Each row comes from the steps of one walk. Every step used is in the known rows, and no mark comes twice. Write the walk behind each row, first mark first.
(in the rows, 128 means zero)
Known rows
E-Y: [144 167 113 121 122 106 129 136 108 127 118 131 128 162 140 117 122 109
 121 124 113 139 132 119 138 138 135 133 122 113 125 127 129 132 132 129
 142 129]
S-H: [112 118 150 143 127 137 130 133 158 130 138 128 150 131 116 133 121 154
 119 123 130 131 135 141 125 180 128 120 147 128 120 127 137 150 126 134
 135 132]
Z-Y-N-H-V: [125 159 144 127 129 122 147 132 189 134 152 126 153 145 141 139 143 114
 107 166 135 144 114 138 138 133 145 115 132 100 107 164 149 113 140 131
 133 148]
H-Z-Y-S: [238 147 147 111 124 131 135 147 142 128 125 109 134 143 131 176 135 133
 114 121 118 134 132 127 119 124 124 110 103  97 135 136 138 109 124 123
 127 147]
S-H-V: [111 145 152 147 133 124 143 133 171 133 146 125 157 130 137 131 132 138
 114 147 123 156 132 140 151 168 142 119 131 136 124 140 144 132 140 133
 126 152]
L-H-U: [167 141 124 113 140 107 135 130 126 128 120 145 130 130 124 125 117 117
 117 131 131 138 118 153 143 116 119 120  76 127 125 139 123 115 123 131
 149 122]
F-Y-S-H-Z: [194 138 147 125 124 120 125 144 147 135 136 110 175 131 126 158 132 150
 120 132 123 150 136 142 123 170 125 100 135 129 119 117 153 120 139 126
 123 161]
V-Y-S-H: [167 131 168 131 126 128 142 139 162 131 125 117 139 131 108 162 127 163
 108 119 123 132 143 156 141 196 120 121 137 133 133 123 138 145 122 130
 138 141]
Z-Y: [138 123 124 130 120 160 129 145 153 124 137 129 134 139 141 180 121 124
 129 123 129 111 124 110 125 124 134 110 101  77 121 140 132 120 126 131
 131 127]
X-U-H: [105 158 121 159 127 115 137 121 143 129 128 132 123 108 138 114 128 113
 123 161 117 122 123 127 109 132 136 187 106 108 107 136  92 145 130 133
 124 128]
L-H-N: [127 140 132 117 136 126 126 137 119 137 139 125 143 122 111 129 128 118
 126 134 120 171 119 155 137 120 126 124 108 132 133 141 137  79 151 126
 127 137]
Z-Y-U: [124 115 159 130 131 122 112 128 137 125 141 125 127 125 136 169 111 121
 132 137 122 111 125 126 120 122 130 136 114  75  98 137 130 129 158 139
 135 131]
H-Z-Y: [151 127 116 124 119 156 121 150 143 130 143 122 158 139 144 177 123 122
 132 135 127 124 121 108 126 123 138  90 101  79 114 136 145 107 141 129
 124 144]
E-D-F-Y: [160 134 155 124 107 118 124 147 187 118 136 127 155 103 131 225 147 138
 138 124 134 116 135 145 129 148 119 122 143 140 121 102 124 121 117 123
 127 143]
X-U-H-V: [105 173 132 159 132 108 149 125 161 132 138 128 138 113 153 118 136 109
 117 172 114 150 124 128 139 135 148 168 105 122 114 146 113 130 141 132
 118 149]
N-H-V-Y-U: [ 91 134 163 132 135 106 124 119 144 132 138 123 140 116 131 160 125 120
 126 158 124 126 129 153 156 149 130 138 137 115  95 134 133 129 173 140
 139 145]
H-V-Y: [ 96 141 132 131 126 128 144 135 147 133 129 124 141 118 136 169 131 128
 119 153 123 133 132 141 188 165 135 115 113 139 131 125 141 119 146 130
 126 148]
X-U-Y-N-H: [ 96 146 126 127 121 106 133 126 161 131 134 131 137 145 120 120 149 117
 110 149 145 125 135 143 106 123 136 135 164  89 109 156 132 125 133 130
 142 136]
E-D-F-H: [164 123 155 125 124 130 131 143 162 120 135 131 194 109 116 156 142 139
 121 141 157 119 138 136 129 138 126 122 173 145 147 105 129 118 123 132
 129 142]
H-N-Y-S: [238 157 151 124 132 105 139 139 124 130 117 117  93 130 123 141 135 132
 104 115 120 153 128 126 133 121 123 133 138 141 150 146 129  98 150 118
 131 142]
U-X: [149 128 141 145 133 148 123 126 136 130 130 120 125 122 190 101 120  95
 135 134 130 119 126 125 135 123 134 136 145 127 120 123 113 133 134 126
 136 135]
F-H-N-Y-U: [145 125 161 142 140  99 114 126 114 129 136 128 125 113 129 132 110 120
 117 143 132 137 124 123 135 124 131 148 156 120 115 140 134 106 195 135
 133 140]
F-Y-S: [246 150 160 117 122 109 141 142 152 122 115 109 127 131 126 193 137 140
 116 112 121 134 140 145 117 141 110 141 122 125 143 121 128 127 111 119
 129 143]
X-U: [109 142 122 177 125 131 139 132 144 128 125 140 126 116 142 128 129 119
 121 124 118 119 130 117 126 121 140 132 119 102 141 128 102 131 125 128
 124 130]
D-E-Y: [128 171 106 129 121  90 124 137 117 131 130 129 144 163 125  95 134 124
 141 100 117 150 137 120 130 129 137 125 118 125 139 128 125 127 123 123
 144 137]
H-U-X: [179 132 136 143 139 133 129 123 128 131 117 137 122 125 199  91 117  95
 128 140 134 122 122 119 153 117 132 132 116 126 113 119 111 131 138 126
 152 130]
L-H-N-Y-U: [129 130 160 134 140  97 109 125 115 129 142 126 109 113 122 138 111 115
 120 138 122 140 120 142 132 118 130 144 139 120 109 152 131 101 190 135
 132 138]
S-H-N-Y-Z: [130 124 145 125 120 109 123 130 110 129 144 142 123 132 121 130 131 141
 100 125 127 144 113 106 151 118 135 112 144 136 152 145 155 102 165 150
 135 134]
X-U-Y: [ 55 143 101 153 119 103 128 135 106 125 110 133 120 122 138 123 143 121
 130 124 125 134 177 116 119 109 143 155 131 105 149 131 111 130 138 128
 126 145]
V-Y-N-H-Z: [139 140 124 109 123 120 122 132 146 140 144 120 171 138 123 132 140 122
 117 163 139 138 116 143 132 143 133  92 147 114  98 136 158 104 152 128
 130 153]
F-Y: [162 131 135 134 116 127 130 141 157 122 128 123 149 121 139 202 124 132
 133 122 132 123 134 135 126 148 118 133 127 119 125 113 131 131 122 124
 126 138]
Y-F-H: [167 115 143 147 136 130 133 129 117 124 136 133 189 125 125 140 129 132
 114 130 146 120 142 136 137 130 129 134 159 135 150 110 133 125 128 155
 119 134]
V-Y-N-H-U: [164 142 130 113 133 102 144 121 149 135 117 153 133 143 132 121 133 124
 105 153 146 125 111 138 157 134 124 113 108 113 100 138 134 123 135 130
 163 122]
H-V: [120 152 137 136 133 118 142 130 150 131 138 125 142 128 145 128 135 120
 120 150 121 154 127 130 152 131 142 126 119 136 130 141 139 117 140 129
 121 149]
D-F-Y-N: [169 125 165 115 113  91 126 139 195 125 141 123 134 112 129 185 135 126
 111 159 132 121 126 138 130 159 125 127 128 115 114 116 159 114 124 125
 118 138]
L-H-U-X: [176 137 138 135 140 133 127 127 134 129 124 132 127 123 187 100 113  88
 127 137 132 125 119 143 145 114 128 131 109 125 117 131 110 124 131 128
 150 131]
L-H: [123 135 131 111 130 129 124 136 140 124 143 116 138 124 103 147 118 115
 125 124 124 134 124 176 114 124 121 127 112 125 138 151 128 112 115 132
 124 130]
D-F-H: [159 124 147 138 125 134 130 141 187 121 132 128 190 105 124 146 136 124
 121 141 154 126 144 127 116 139 126 124 174 145 146 109 130 119 131 135
 122 140]

Which walk is each row?
[ 90 125 172 137 135 105 123 123 144 132 138 122 140 112 130 163 118 132
 122 156 118 128 134 151 162 170 131 137 127 118 100 126 140 135 172 141
 134 147] : S-H-V-Y-U
[153 135 146 138 109 123 121 145 208 121 132 125 151  99 139 216 142 123
 140 126 131 122 140 136 116 148 118 123 147 139 120 107 125 121 125 125
 120 141] : D-F-Y
[198 158 157 117 129 111 152 137 144 130 115 110 121 128 126 170 141 136
 106 132 114 142 139 150 161 152 122 129 112 140 147 129 136 120 128 123
 129 150] : H-V-Y-S
[128 133 155 117 116 118 120 138 168 123 141 135 138 102 116 163 162 137
 138 132 131 119 131 143 133 127 129 110 154 159 126 112 117 113 120 128
 128 136] : E-D-F
[147 124 140 122 122 109 125 131 102 126 141 141 136 130 123 129 130 134
  97 131 136 141 114 100 151 104 134 117 147 134 163 142 155  94 166 150
 133 135] : F-H-N-Y-Z
[204 128 130 141 142 107 140 127 110 126 115 157 155 130 141 126 122 128
 106 134 149 126 129 121 164 119 128 124 118 138 137 119 126 119 141 146
 145 126] : N-Y-F-H-U
[ 97 132 120 102 117  85 123 122  93 124 122 148 136 144 126 118 151 133
 110 131 137 139 147 114 139  89 131 129 127 118 145 138 144 121 142 153
 151 133] : N-H-U-Y-Z
[138 128 128 145 127 147 118 131 126 131 153 135 159 138 137 174 147 121
 129 121 122 115 130 135 136 109 139  98 128 106 112 132 132 110 138 160
 118 135] : N-H-Z-Y-F
[134 128 137 121 121 106 122 129  99 128 142 142 116 131 124 129 134 132
 103 128 127 143 112 102 152 100 135 114 138 134 155 146 152  94 165 148
 133 132] : H-N-Y-Z
[150 142 125 110 125 116 120 130 143 139 147 120 169 142 124 119 141 120
 117 160 139 144 114 139 117 130 135  96 150 113  98 141 156 103 148 127
 128 151] : Y-N-H-Z
[120 138 139 114 123 121 137 124 173 134 140 129 141 142 113 140 140 123
 109 154 146 117 114 155 132 150 127 116 156 104  99 148 143 123 133 130
 144 131] : V-Y-N-H
[ 93 145 133 123 127 130 142 138 153 132 137 119 145 116 124 178 127 120
 118 149 121 136 130 164 180 162 131 115 104 138 136 136 141 112 139 132
 125 149] : L-H-V-Y
[160 129 137 135 137 113 139 128 137 133 116 153 139 136 134 117 119 146
 112 130 134 136 126 129 153 155 124 115 101 130 112 122 130 141 131 132
 156 124] : S-H-U
[178 153 158 133 126 105 136 141 156 131 128 118 147 154 109 125 131 158
 116 101 117 150 145 147 121 181 125 124 137 130 137 129 133 145 115 127
 144 142] : D-E-Y-S-H
[157 122 169 149 134 127 112 124 146 126 134 115 132 111 195 140 110  94
 140 140 127 112 129 136 130 132 128 155 149 109 100 117 114 138 154 131
 138 142] : F-Y-U-X
[200 124 143 152 140 144 132 130 130 128 124 140 153 127 203 114 117  96
 121 139 143 112 127 117 157 117 134 128 123 112 123 115 114 128 136 140
 148 133] : Z-Y-F-H-U-X
[142 124 131 139 129 141 116 136 118 129 155 130 155 131 131 182 137 119
 128 121 115 120 131 147 139 111 137 100 109 110 122 132 135 103 132 161
 110 136] : L-H-Z-Y-F
[118 135 114 111 124  86 127 138 101 123 103 143 150 125 132 128 148 135
 123 136 151 138 175 123 141 112 132 143 131 132 142 116 126 121 138 129
 148 145] : E-D-F-H-U-Y
[124 130 168 143 139 129 118 124 143 130 140 113 131 109 185 131 111  87
 131 154 121 120 128 156 155 139 133 144 133 120 106 130 119 128 161 135
 137 148] : L-H-V-Y-U-X
[140 136 134 149 130 126 128 139 129 134 136 133 111 124 126 129 119 134
 113 124 131 152 120 114 146 146 137 118 157 144 130 150 138 100 177 125
 132 138] : S-H-N-Y
[138 134 137 151 137 116 120 127  98 131 147 138 115 119 123 146 138 118
 118 115 117 137 128 147 154 108 136 122 142 156 138 142 127  91 158 156
 114 131] : L-H-N-Y-F
[183 130 167 134 126 140 139 145 172 127 133 118 141 142 117 168 124 158
 109 112 123 130 138 141 119 177 124 117 128 106 130 135 137 144 117 131
 138 138] : Z-Y-S-H
[101 125 121 102 118  81 122 124  80 123 119 148 128 139 130 119 143 137
 110 132 131 139 149 108 145  92 132 132 111 121 154 130 147 120 142 152
 145 133] : H-U-Y-Z
[210 137 149 129 135 114 145 136 148 130 113 145 132 143 134 141 123 148
 104 123 130 136 129 129 147 153 121 114  89 114 119 128 129 136 124 130
 158 127] : Z-Y-S-H-U
[108 127 152 118 115 112 134 132 149 125 142 136 165 116 125 165 144 134
 104 150 131 130 129 123 175 136 133 108 132 142 160 121 158 111 146 156
 129 145] : D-F-H-V-Y-Z
[146 115 155 129 132 125 110 134 132 127 144 121 165 126 138 168 111 122
 129 148 130 119 127 123 120 127 132 123 121  74 100 130 143 119 169 140
 130 146] : F-H-Z-Y-U
[140 142 112 140 119 151 126 146 152 130 143 123 154 129 151 170 124 115
 129 149 123 120 120 107 117 126 142 118  89  70 104 139 129 114 142 132
 122 143] : X-U-H-Z-Y
[197 137 149 127 136 106 147 132 141 133 106 145 131 135 129 137 125 151
 105 128 130 136 132 139 164 167 118 117  95 134 122 120 131 137 128 130
 158 130] : V-Y-S-H-U
[190 125 143 150 141 137 134 126 124 130 118 139 152 120 197 110 117  98
 119 142 143 114 131 126 172 130 131 131 129 133 125 107 115 130 141 139
 148 134] : V-Y-F-H-U-X
[144 145 125 134 132 122 125 140 122 131 139 128 105 121 118 136 119 115
 114 124 128 152 114 131 139 117 133 121 142 142 139 162 133  81 171 124
 127 137] : L-H-N-Y
[143 121 165 146 139 130 112 118 128 129 134 118 122 114 190 104 113  93
 138 144 125 115 127 132 131 122 133 150 148 113 102 124 113 137 157 133
 139 137] : Y-U-X
[200 128 140 145 141 137 134 128 131 129 116 136 150 124 199  92 113  97
 121 143 147 121 126 119 152 122 131 134 130 125 125 114 114 131 138 129
 152 134] : F-H-U-X
[145 119 146 115 110 108 124 131 129 120 139 134 149 130 129 180 134 140
 113 125 128 123 122 120 137 121 122 122 123 118 148 119 151 124 127 149
 132 133] : F-Y-Z
[162 147 142 103 122  78 131 133 122 129 131 128 117 158 129 116 122 117
  98 158 119 132 120 124 143 152 137 133 109  97 117 130 162 122 128 127
 133 130] : E-Y-N
[195 133 173 136 124 122 139 143 175 126 128 114 149 133 117 178 126 162
 111 112 125 136 144 153 118 189 116 129 141 126 131 122 137 148 115 128
 135 142] : F-Y-S-H
[146 137 114 122 119 149 122 144 144 130 143 120 155 133 145 169 123 118
 131 150 127 123 119 111 117 128 137 117  92  78  99 139 137 113 142 132
 124 143] : U-H-Z-Y
[228 169 149 139 131 101 144 137 130 130 116 120  92 122 129 135 136 127
 102 126 115 149 127 125 126 122 127 153 128 132 144 149 114 104 150 120
 128 141] : X-U-H-N-Y-S
[108 125 167 133 136 104 126 124 136 129 135 122 153 109 133 162 116 124
 121 161 127 127 135 146 163 154 130 143 131 118 111 123 140 128 173 140
 132 149] : F-H-V-Y-U
[252 145 149 113 125 134 138 151 145 126 124 108 153 143 129 177 133 135
 111 124 127 134 134 125 117 127 123 112 113  97 144 132 141 111 124 125
 127 150] : F-H-Z-Y-S
[173 136 144 122 125 124 126 141 138 138 135 112 170 130 120 148 131 150
 116 137 122 150 136 144 139 176 128  96 133 137 121 118 154 119 145 128
 126 160] : V-Y-S-H-Z
[ 97 122 129 107 118  82 123 126  90 124 123 147 135 140 125 119 142 145
 107 129 132 141 152 114 145 110 132 130 116 122 150 130 150 126 141 154
 147 135] : S-H-U-Y-Z
[115 137 135 133 128 132 149 138 150 131 129 123 170 118 135 172 127 129
 113 156 137 132 137 139 185 171 134 119 126 137 143 120 145 119 146 132
 127 153] : F-H-V-Y
[235 154 150 123 129 108 139 138 133 124 117 115  91 133 121 147 133 132
 104 110 122 134 130 130 123 124 122 134 143 139 150 148 125 116 134 121
 130 138] : N-Y-S
[ 70 129 122 129 113  94 123 128  93 122 127 141 129 131 128 126 147 133
 112 126 124 132 153 106 132  92 140 137 128 107 165 133 137 123 138 152
 131 138] : X-U-Y-Z
[163 158 163 144 133 115 149 138 174 131 139 119 139 133 134 140 134 141
 102 138 119 160 133 140 149 166 140 123 137 140 134 150 143 127 143 130
 127 157] : N-Y-S-H-V
[111 144 143 126 136 104 123 120 107 141 131 128 132 107 129 122 128 121
 129 170 117 160 120 134 146 140 128 170 106 127  92 126 127 103 181 131
 132 137] : V-Y-U-H-N
[175 127 122 124 129 130 122 140 120 133 135 118 203 128 131 126 126 130
 123 150 145 144 131 123 128 135 132 105 146 129 133 114 153 106 149 129
 119 157] : F-H-Z
[148 117 167 150 135 147 109 130 148 131 144 115 143 121 195 130 108  98
 135 144 126 114 127 127 130 138 137 129 140  90  92 127 124 134 162 136
 139 147] : S-H-Z-Y-U-X
[145 123 127 131 119 162 122 152 157 131 147 122 167 141 139 178 120 135
 126 131 128 125 125 115 124 149 138  85 109  78 110 135 149 116 140 133
 127 146] : S-H-Z-Y
[204 145 153 113 126 115 145 136 134 128 110 112 113 128 117 171 138 140
 111 122 117 129 139 149 149 151 115 129 117 136 146 123 129 124 122 123
 132 140] : V-Y-S
[184 138 144 123 128 122 124 140 137 137 136 112 170 134 121 133 132 148
 117 134 122 154 135 140 124 165 129  99 136 133 121 122 152 119 141 128
 124 158] : Y-S-H-Z
